Every row comes from one small tree of marks. The marks that hang from a mark follow it in brackets, in the order of their numbers. Every link used is in the known rows. Which tree was each row made from?
Known rows
j_417(j_762(j_462(j_740) j_774 j_989(j_83))): [ -5.0   5.9  29.7  -4.5  -2.6  37.3  -7.0  -8.6  13.1  -3.2   6.5  -9.5
  -8.6  -3.4 -21.5 -17.9]
j_897(j_762(j_462 j_774 j_989)): [-28.7  -9.0   0.1  17.1   6.4   7.5  10.1  18.3   1.5  62.5  11.4  -5.6
 -14.3   0.8 -30.2 -14.3]
j_762(j_456 j_462(j_740) j_774 j_989): [ -3.0  10.1  21.7   0.2  -0.7  45.6   0.8   1.7  12.7  39.9  -5.8 -14.3
 -20.9 -10.0 -22.0 -30.3]
j_462(j_740 j_762(j_456 j_774)): [ 41.8   5.2  22.3 -18.8 -18.4   6.8  20.1 -34.8   0.6  17.6  -8.6 -17.5
 -10.6 -21.3 -14.8  -7.8]
j_83(j_989): [  5.4 -20.9  -3.9  11.3 -41.2  -8.0  20.8   6.6 -19.4  -7.6 -10.1  -3.1
  -9.9 -10.3 -12.0  -4.4]
j_897(j_762(j_456 j_989)): [-32.3  11.3  -0.2 -19.0 -17.6 -24.9  -6.0  -4.1 -10.3  37.9   7.4  -5.4
  -7.4  -8.9  -1.2   0.8]
j_462(j_740 j_762(j_456 j_774 j_989(j_83))): [ 16.8  11.4  39.1 -35.7 -27.4  19.7 -18.6 -27.7   6.9  -8.5  -7.1 -14.0
  -7.3 -17.2  -6.7 -17.6]
j_762(j_989(j_83)): [ -2.0  -6.9   2.6 -27.4 -36.7  14.0 -20.0  -5.4 -10.7 -41.0   9.9   1.7
 -14.9  -7.8  10.0 -16.5]
j_762(j_456 j_462): [ -7.6   3.9 -11.4   3.9 -20.1  15.8   1.8 -14.8  -1.7   4.8  18.2  -5.6
 -14.8  -8.3   0.6   1.0]
j_762(j_456 j_989): [-14.8  10.1   3.4 -16.6 -20.9   9.0  -6.9  -0.9  -6.3   8.1   0.2  -6.9
  -9.8 -12.1   0.8 -21.6]
j_762(j_774): [ 25.5 -17.8  -4.1   2.4 -12.4  20.9  26.2  -7.5  -8.1  15.2   6.5  -6.2
 -21.9  -6.5 -20.8 -13.1]
j_574(j_762(j_462 j_989)): [-17.7 -13.4  -2.9  -3.9  26.1   6.1  -5.1  16.4  -0.7  10.3   0.5 -10.1
   3.3 -14.0   5.0 -30.8]
j_574(j_762(j_456 j_462(j_740) j_774 j_989(j_83))): [ -8.1  -1.2  30.4 -27.0  19.6  34.8 -31.6 -10.8  17.2  10.0  -1.6 -16.9
  -6.7 -13.3   3.0 -16.5]
j_573(j_762(j_456 j_462 j_774 j_989)): [-22.5  18.3  16.2  28.8  14.8  34.2 -17.4   0.4   7.6  30.5   8.0 -15.0
  10.8  -6.9 -16.1 -25.7]
j_897(j_762): [  2.8 -12.7 -16.7 -13.1 -26.5 -32.6  17.7 -15.6 -21.3  15.2  15.9  -0.5
 -15.6  -8.8  -1.8  15.6]
j_573(j_762(j_774)): [ 28.1  -6.3   3.2  15.8   0.0  13.5  11.6 -18.4 -12.7   1.1   8.6 -10.2
   2.1 -10.3 -13.2 -10.4]
j_417(j_762(j_774)): [ 10.9  -3.6   4.6   9.5   2.9   7.5  30.9 -12.7  -3.0  19.6   9.3  -9.5
  -4.1  -3.6 -27.8  -5.3]
j_762(j_456 j_462 j_774 j_989(j_83)): [-27.2   5.4  14.6   0.5 -14.4  47.4 -28.4  -1.5  13.8   8.4  16.4  -6.4
 -14.5   0.7 -11.3 -14.4]

Write each row's tree
[ 15.6  17.7  23.3 -33.3 -26.9  -5.7  -1.1 -19.8  -4.1  -1.3 -15.9 -14.6
  -2.2 -26.8   2.4 -25.3] : j_462(j_740 j_762(j_456 j_989))
[-11.9  -8.7   3.5  19.9   3.8  42.0   9.1  21.5   6.0  32.7   4.8  -7.3
 -15.8  -2.1 -27.6 -36.7] : j_762(j_462 j_774 j_989)
[ 33.0 -13.2   5.3   6.0  -7.5  37.4  25.4  -9.7   1.9  18.5   2.6  -9.5
 -29.9  -9.7 -23.5 -15.3] : j_762(j_462(j_740) j_774)
[ 19.6   2.8  10.0  -3.7 -14.6   3.7  16.8 -25.1   0.0  22.2   3.5 -14.1
  -3.2 -13.7 -16.5  -4.9] : j_462(j_762(j_456 j_774))
[ -6.5  14.6  10.9 -17.9 -22.2  -8.4  -4.7  -9.5  -4.6   3.3  -4.0 -11.3
   5.5 -19.0   1.0 -23.6] : j_462(j_762(j_456 j_989))
[ -1.2  20.2  33.7  -2.4  -6.9  43.4 -38.8 -23.1   9.9 -12.0   7.1 -13.8
   0.8 -10.7  -2.4 -13.7] : j_573(j_762(j_456 j_462(j_740) j_774 j_989(j_83)))
[-12.8 -10.3   8.9   4.4 -12.8  47.2 -16.2   7.8   7.7  -4.0  15.0  -2.6
 -17.8   1.5 -16.2 -23.1] : j_762(j_462 j_774 j_989(j_83))
[  6.0  -2.9  10.3 -29.2 -39.0  -3.2 -17.9 -13.3  -9.2 -45.7   5.3  -2.5
   0.8 -14.9   9.2 -18.0] : j_462(j_762(j_989(j_83)))
[ 37.1   9.9  12.9 -32.0 -34.3 -12.7  12.0 -40.2  -8.6 -11.9  -5.5 -13.3
  -8.0 -26.8   5.6  -2.1] : j_462(j_740 j_762(j_456))
[ 11.6  -5.0  16.1   4.2   0.4  44.8  12.9  11.1   6.4  28.7  -6.8 -10.6
 -24.1  -9.5 -26.6 -39.4] : j_762(j_462(j_740) j_774 j_989)
[ 28.7   0.4  22.9 -44.8 -42.5  -0.7 -14.2 -24.2  -8.7 -49.5  -6.4  -5.8
  -7.5 -22.5  10.6 -20.0] : j_462(j_740 j_762(j_989(j_83)))
[ -8.8  12.3  17.6 -28.2 -33.0  31.3 -33.2 -17.7   5.0 -25.0   6.5  -5.5
 -19.7 -12.4  11.2 -10.9] : j_762(j_456 j_462(j_740) j_989(j_83))
[ 14.8   6.5   1.5 -11.2 -24.0  18.7   4.9 -24.7  -1.1  -0.1   6.0  -9.0
 -23.3 -16.0   2.6  -1.9] : j_762(j_456 j_462(j_740))
